Each row comes from the steps of one walk. Every step used is in the known rows, and no mark comes twice. Write the walk behind each row, first mark first.
Known rows:
suvo -> seke: 3,-23,17,-21,21,1,11,13,-14,-16,-13,7,-1,21,-27,13,3,15,-17,8,26,-11,-3,15,5,-11,25,29,37,-29,-27,-28,-2,-10,-35,-3,-35,-9,-24
vumo -> seke -> lepaf: 13,-24,-29,-10,37,-15,16,-22,19,-39,8,37,-19,-8,-17,21,1,6,-8,2,28,-23,-7,1,-4,3,1,-15,7,1,-36,-41,19,-6,-18,-1,-6,-17,5
goril -> seke -> buzel: 0,10,-10,-15,-41,2,-21,-15,-3,10,-14,2,25,-11,-8,8,-2,0,-13,-34,25,5,3,24,-17,-24,-12,-8,-11,13,-7,-5,-14,41,19,-27,-11,3,0
gavak -> seke -> safo: 1,4,7,4,-10,-12,-5,31,-22,4,1,7,-1,-40,23,11,7,45,27,-12,-19,-8,21,-15,16,11,-3,17,12,-6,1,58,11,7,19,-12,-15,-19,-9
fibuv -> seke: -18,3,-6,-12,-9,-5,33,-19,8,-11,-4,26,2,25,-11,-12,-6,22,0,11,-6,17,5,-12,-17,18,13,7,-17,-9,4,-24,44,-16,11,2,-15,14,-24
gavak -> seke -> giva: 6,1,4,12,-8,-9,10,-25,-5,-5,-11,46,-4,-33,11,14,-16,-14,14,-13,-1,-4,-18,4,7,18,-4,16,22,-9,-8,18,-9,26,-12,6,41,-3,10
ziter -> seke -> suvo: 15,20,0,-12,20,11,48,31,-17,1,42,11,0,35,10,-24,14,31,-8,18,2,11,7,-11,0,2,-1,-35,7,-22,22,38,0,-3,-16,7,10,-10,-10
lepaf -> seke -> giva: 6,20,10,15,-3,11,-10,-20,-3,-28,-22,25,-9,-16,4,32,-11,-34,11,-2,-1,-12,-7,11,-14,22,-13,3,25,-12,-10,1,-10,6,-11,14,60,-5,13
fibuv -> seke -> goril -> menuta: -24,-23,15,-44,-25,-8,44,36,24,12,-7,11,7,7,-18,-7,-16,-15,-7,3,-44,42,-18,-1,19,-46,17,28,-2,31,18,21,19,-28,5,-11,19,15,6
gavak -> seke -> ziter: 3,-14,-1,12,5,0,-4,-21,-20,41,14,9,-21,-42,63,7,10,8,14,-25,14,30,6,4,5,-1,-4,-23,4,5,14,27,2,9,-6,-16,11,4,-4
lozi -> menuta -> goril: -22,-40,13,13,-4,4,-12,-1,18,46,12,-17,12,-14,67,-3,-3,-17,-8,23,19,36,26,17,-9,-6,11,-6,16,39,-8,-27,9,-3,7,8,-10,2,-11
bafon -> seke -> giva: 10,-23,11,-1,17,2,-13,-43,-8,-22,-1,16,16,2,-44,8,-28,-41,12,-18,-6,-46,-11,8,-17,19,-12,14,27,-21,-26,10,-21,6,-28,14,35,-3,15
vufe -> seke -> fibuv: 15,26,19,-15,12,4,-20,3,11,-8,-13,-9,21,-14,5,-8,-21,1,-14,-29,20,-22,27,-12,-10,7,-6,-7,-25,4,-25,18,-13,27,1,33,10,-26,15
buzel -> seke -> giva: 16,7,-1,-3,-9,-3,16,-46,19,-27,6,33,6,9,-27,-13,-25,-21,19,0,-3,-26,-26,-2,-25,37,2,-15,13,-10,-13,1,-16,22,-7,16,35,1,6
goril -> menuta -> buzel -> seke -> safo: 14,-3,8,3,-24,-7,-11,10,-7,-10,7,-14,32,-6,-30,-25,3,40,28,6,-30,-14,0,-21,-8,1,4,-4,8,-4,-3,35,2,-3,22,-1,-19,-11,-12
buzel -> seke: 5,13,-14,-19,-2,-4,24,-21,34,-24,8,15,-8,29,-6,-31,-9,12,1,12,0,-7,-11,-18,-20,31,14,-1,-35,-5,16,-29,-9,1,6,10,-33,12,-27
vumo -> seke: 18,-20,-2,1,25,10,6,-4,3,-41,4,18,-9,31,-28,9,-13,-11,-15,-3,16,-15,-17,-26,0,-10,18,8,-45,-9,9,-30,-16,-25,-15,-2,-34,-3,5
safo -> seke: -7,6,20,3,16,-2,-12,17,-13,-12,-16,-7,-1,23,-15,-15,13,13,-9,17,-17,-25,0,16,9,36,24,36,-24,-8,4,-28,-12,-4,-23,-20,-8,22,-15
seke -> goril: -18,2,14,-15,-1,4,14,23,4,29,20,-24,-27,1,11,24,-18,-34,4,8,-10,20,12,-8,32,-17,2,13,-11,24,6,8,3,-3,26,10,18,-5,15
giva -> seke: -2,20,-1,49,0,-9,-11,-4,1,-17,3,-3,-11,3,1,7,18,9,0,14,-13,2,-19,19,22,-9,-8,-5,33,-14,36,-27,-24,-2,4,-21,-28,-6,-21
vufe -> seke -> goril: -11,14,15,-36,-1,4,11,23,15,4,8,-24,-15,11,-3,21,-33,-36,-2,7,-3,-9,10,-32,25,7,2,22,-37,22,8,0,-22,11,14,9,29,1,14
vufe -> seke -> buzel: 8,29,-14,-1,-33,11,-6,-16,-11,3,-22,-10,31,0,9,10,-13,2,-17,-23,22,-15,4,6,-14,14,-13,-11,-35,10,-19,2,-30,33,6,-1,6,10,1
menuta -> buzel -> seke: 13,6,-11,18,-9,-1,-2,-34,13,-14,-1,-5,13,21,-18,-38,1,12,-3,21,8,3,-17,-27,-13,14,14,3,-31,-7,16,-45,-6,4,10,20,-37,13,-23
bafon -> seke -> lepaf: -1,-33,-27,-21,44,-20,-3,-31,13,-20,4,16,-7,-16,-20,15,0,-1,-2,-4,15,-38,13,18,-11,14,-14,8,31,-8,-42,-26,18,-2,-22,7,-6,-12,-6
goril -> menuta -> buzel: 5,-33,19,25,-10,1,-16,-4,-24,29,-15,-23,45,-22,-26,-20,6,-4,-13,8,-2,42,-23,-1,21,-52,8,33,9,10,-10,-10,10,-13,-8,12,-23,8,-5
buzel -> seke -> lepaf: 6,-3,-38,-22,19,-25,28,-34,40,-27,11,36,-19,-8,-2,-4,3,21,4,12,17,-17,-4,9,-18,30,-1,-18,14,5,-30,-38,25,14,-3,8,-3,-6,-16
safo -> seke -> bafon: -7,17,13,-35,-12,22,-2,37,-23,1,1,-30,-15,22,-17,-25,29,13,12,13,-1,-14,-8,2,15,17,2,32,-7,-3,-8,21,-3,8,5,-25,-37,14,15
menuta -> goril: -8,-37,-11,41,11,3,-19,-7,21,39,6,-32,1,3,36,-3,4,-24,0,-1,20,46,28,7,4,13,10,0,2,30,14,-35,4,-9,21,14,-18,-14,-6
bafon -> seke -> goril -> menuta -> buzel: -3,-38,20,18,-12,1,-23,9,-19,24,-13,-34,36,-11,-35,-8,0,-25,-12,9,-16,28,-16,-9,29,-60,7,41,4,13,6,-8,-4,-18,-5,11,-8,9,8
safo -> seke -> vufe: -7,8,-15,7,20,-6,-28,20,-17,1,-27,-25,0,9,-16,-2,18,9,-12,19,-11,-47,-5,-16,7,12,-4,15,-26,-15,-10,-15,10,-21,-14,-6,-12,23,14
giva -> seke -> gavak: 11,7,-3,79,5,-21,-39,17,29,-20,3,-2,-12,-29,-10,47,-5,-2,17,21,2,25,1,34,10,42,-7,-22,15,-13,0,-23,8,18,18,-7,9,-4,-23
lepaf -> seke: -10,29,0,9,8,14,-12,19,3,-26,-28,4,-30,-6,37,30,12,-7,-10,9,4,12,17,-2,-7,11,-6,27,-14,-8,22,-25,2,-19,3,8,5,4,-14
gavak -> seke: -10,3,-7,4,1,-13,15,12,-1,10,-16,35,-21,-33,48,5,6,20,-6,-7,5,21,1,-10,24,7,9,43,-20,-2,26,1,3,9,0,-5,-24,6,-19
buzel -> seke -> ziter: 15,-10,-5,-2,3,6,3,-44,4,18,30,-4,-12,3,25,-19,0,1,20,-12,9,9,0,-1,-26,18,0,-54,-7,4,9,5,-7,2,0,-7,4,6,-8
fibuv -> seke -> vufe: -15,5,-32,-3,3,-8,0,-4,-1,2,-18,-3,1,8,-14,-2,2,14,-4,15,-2,-18,-2,-33,-12,-2,-10,-9,-21,-15,-8,-9,49,-32,10,10,-18,18,7
ziter -> seke: 21,10,16,-10,3,-2,-1,-8,2,-19,17,20,-11,37,-18,-8,-6,23,-18,19,3,16,9,-9,4,-15,0,-1,-13,-29,42,-17,14,-16,-20,15,-20,7,-18

Which walk is each row?
-4,6,9,-7,-19,-7,4,10,-15,-8,9,3,14,0,-20,0,-1,46,32,1,-25,-10,24,-15,-14,18,1,-9,14,-10,-16,40,39,-11,28,-9,-8,-13,-12
fibuv -> seke -> safo
-11,-5,-8,-5,-52,3,-32,-11,10,27,-13,-4,34,-14,21,7,1,-5,-15,-22,30,18,14,31,-24,-29,-9,-18,-2,32,-2,-16,-15,41,21,-28,-5,5,0
lozi -> menuta -> goril -> seke -> buzel
28,6,20,0,-8,0,0,-38,-5,-24,11,36,3,13,-35,5,-23,-12,5,4,1,-9,-13,6,-7,3,-10,-17,26,-28,6,8,-1,9,-27,21,43,-2,10
ziter -> seke -> giva
5,19,23,11,11,1,-31,20,-9,1,-16,-12,12,-4,6,-15,8,12,-14,-16,-2,-17,24,19,1,8,10,2,-13,0,-15,10,-3,16,-7,13,11,-13,13
safo -> seke -> fibuv
-4,18,2,-3,29,11,41,48,-26,9,20,-6,5,25,14,-30,26,26,-2,20,-12,-15,0,4,4,37,17,-8,0,-7,-4,27,-18,6,-20,-19,18,2,-7
safo -> seke -> suvo
8,-39,7,0,30,10,-29,-41,-22,24,25,-22,0,-5,7,-1,-3,-20,13,-28,8,-11,17,10,-21,-1,-12,-25,9,-7,-5,17,-12,-13,-20,-7,3,3,2
bafon -> seke -> ziter
-10,-8,-32,-18,14,-26,32,-33,23,-17,2,44,-15,-13,-6,8,4,27,4,12,12,0,8,13,-17,20,-3,-15,27,2,-41,-36,60,1,-1,4,8,-3,-15
fibuv -> seke -> lepaf
-1,-4,-19,12,-18,10,-22,-23,-20,7,-17,-13,28,7,-2,10,-2,-6,-16,-31,9,-22,12,23,-18,-6,-16,-4,-15,-3,-12,4,-24,9,3,-4,-11,10,4
bafon -> seke -> buzel
-5,27,-1,-1,-21,17,-3,22,-13,-4,14,-26,-22,9,-5,-7,33,11,19,8,2,5,-21,3,25,-15,-21,1,34,-7,12,24,-14,8,25,-26,-51,-4,12
giva -> seke -> bafon
-3,16,-31,41,11,-12,-29,6,-6,-3,-14,-23,-7,-7,-6,11,19,6,-6,16,-9,-31,-18,-13,16,-21,-26,-15,11,-19,13,-12,0,-21,4,-7,-26,5,11
giva -> seke -> vufe
-3,-5,-19,8,-42,2,-36,-15,11,24,-17,-11,30,-7,9,8,4,-7,-13,-34,31,24,14,25,-18,-21,-10,-16,-10,26,8,-21,-14,38,27,-24,-9,-5,3
menuta -> goril -> seke -> buzel
23,-31,4,11,21,15,-12,-32,-17,7,28,-2,-11,4,9,8,-3,-14,8,-23,22,5,-5,-8,-14,-13,3,-46,-15,2,1,4,-12,-16,-16,-14,4,-2,15
vumo -> seke -> ziter
2,17,4,12,2,-6,-11,15,0,13,-16,17,-3,-42,49,-1,4,17,-12,-35,13,14,25,-1,11,-14,-1,5,-11,4,1,29,9,24,10,24,-1,-24,10
gavak -> seke -> fibuv
13,23,0,-3,0,0,-7,-7,24,-8,0,3,7,-1,11,-27,-8,12,-5,-19,8,-7,16,-3,-20,4,4,-23,-21,3,-3,9,1,20,16,34,-6,-21,6
buzel -> seke -> fibuv
9,3,24,11,2,-1,-8,-20,-15,-16,-11,19,9,5,-32,0,-11,-20,11,5,-14,-37,-19,23,-4,39,7,11,19,-11,-24,-2,-20,17,-32,-4,52,8,13
safo -> seke -> giva
-13,-19,12,-47,-21,-7,41,36,36,7,-1,6,3,8,-14,-16,-17,-19,-5,4,-42,29,-27,-3,16,-36,17,27,-13,34,25,19,-6,-19,3,-8,10,14,6
buzel -> seke -> goril -> menuta
-14,12,0,-23,-12,-1,24,14,30,4,20,-10,-29,27,2,1,-20,-22,6,17,-16,6,1,-24,15,3,10,2,-33,20,28,-10,-9,2,29,9,11,4,6
buzel -> seke -> goril
-1,-14,-2,1,-2,5,8,-42,-14,27,22,4,-7,0,21,-5,1,8,19,-13,7,26,10,4,-25,7,-1,-48,6,1,-3,9,30,-9,1,-9,17,8,-6
fibuv -> seke -> ziter
-7,36,-12,1,24,23,39,51,-15,-3,10,1,-14,3,48,4,25,10,-2,12,3,10,12,-5,-6,19,-5,-14,6,-6,10,32,-9,-5,-1,-1,28,-13,-6
lepaf -> seke -> suvo
-4,-19,-29,-4,35,-3,-34,-3,-11,-2,-17,-29,4,6,-28,2,-1,-12,-11,-1,-1,-56,4,-28,-6,-8,-22,16,-20,-23,-13,-4,5,-35,-12,13,-30,12,16
bafon -> seke -> vufe
6,-13,19,12,14,7,-23,-19,-29,27,14,-20,-7,-2,19,-7,14,2,13,-7,-2,-3,7,22,-6,20,7,-28,1,2,-5,4,-10,-1,-23,-26,21,14,-1
safo -> seke -> ziter
16,-17,23,-6,4,2,7,-23,-16,-20,-10,26,10,4,-41,20,-17,-19,6,-3,15,-28,-19,22,-6,7,8,5,61,-27,-44,-1,-11,12,-38,8,34,-15,8
suvo -> seke -> giva
-23,27,9,-5,-7,12,-3,40,10,0,-6,-19,-44,0,34,46,-5,-36,-1,15,-12,19,21,-13,22,-11,-5,22,-19,17,32,-9,-2,-14,25,7,36,-1,13
lepaf -> seke -> goril
-11,32,0,-33,-18,35,-4,37,-11,-10,-8,-21,-37,1,19,10,30,0,11,5,14,10,3,-11,6,0,-21,23,2,-1,4,25,7,-5,25,-6,-28,1,16
lepaf -> seke -> bafon
-18,-28,21,-41,-14,-4,33,43,16,25,0,-5,5,-7,-9,0,-15,-27,-7,-4,-35,38,-19,7,28,-51,10,32,5,36,12,31,0,-21,0,-8,15,5,12
seke -> goril -> menuta
2,11,-40,-7,11,-7,-5,-5,17,-8,-10,-11,-7,11,-11,-16,1,8,-4,14,0,-36,-13,-37,-13,8,-8,-12,-34,-11,2,-13,13,-19,7,14,-27,16,7
buzel -> seke -> vufe
-3,-21,18,40,-24,-3,-19,11,-18,26,-11,-32,32,-17,-24,-6,8,-15,-8,16,-18,41,-26,-3,39,-65,4,24,18,16,18,-12,-5,-12,3,1,-6,6,5
giva -> seke -> goril -> menuta -> buzel
-11,19,-16,-12,12,8,69,22,-12,9,28,15,7,26,14,-28,12,32,5,14,-3,13,3,-13,-13,25,9,-30,4,-8,-4,32,20,-2,3,-5,14,-3,-13
fibuv -> seke -> suvo
8,30,10,44,0,-5,-30,4,2,-6,-4,-9,6,-18,16,3,10,10,-6,-19,0,-2,13,20,10,-24,-12,-28,27,-6,7,10,-13,17,15,13,-4,-34,10
giva -> seke -> fibuv
-17,-16,16,-13,-19,-10,24,44,18,8,-3,-4,3,-5,-9,4,-4,-21,-5,4,-49,33,-30,12,36,-55,4,22,21,28,34,19,-16,-20,0,-23,12,4,8
giva -> seke -> goril -> menuta
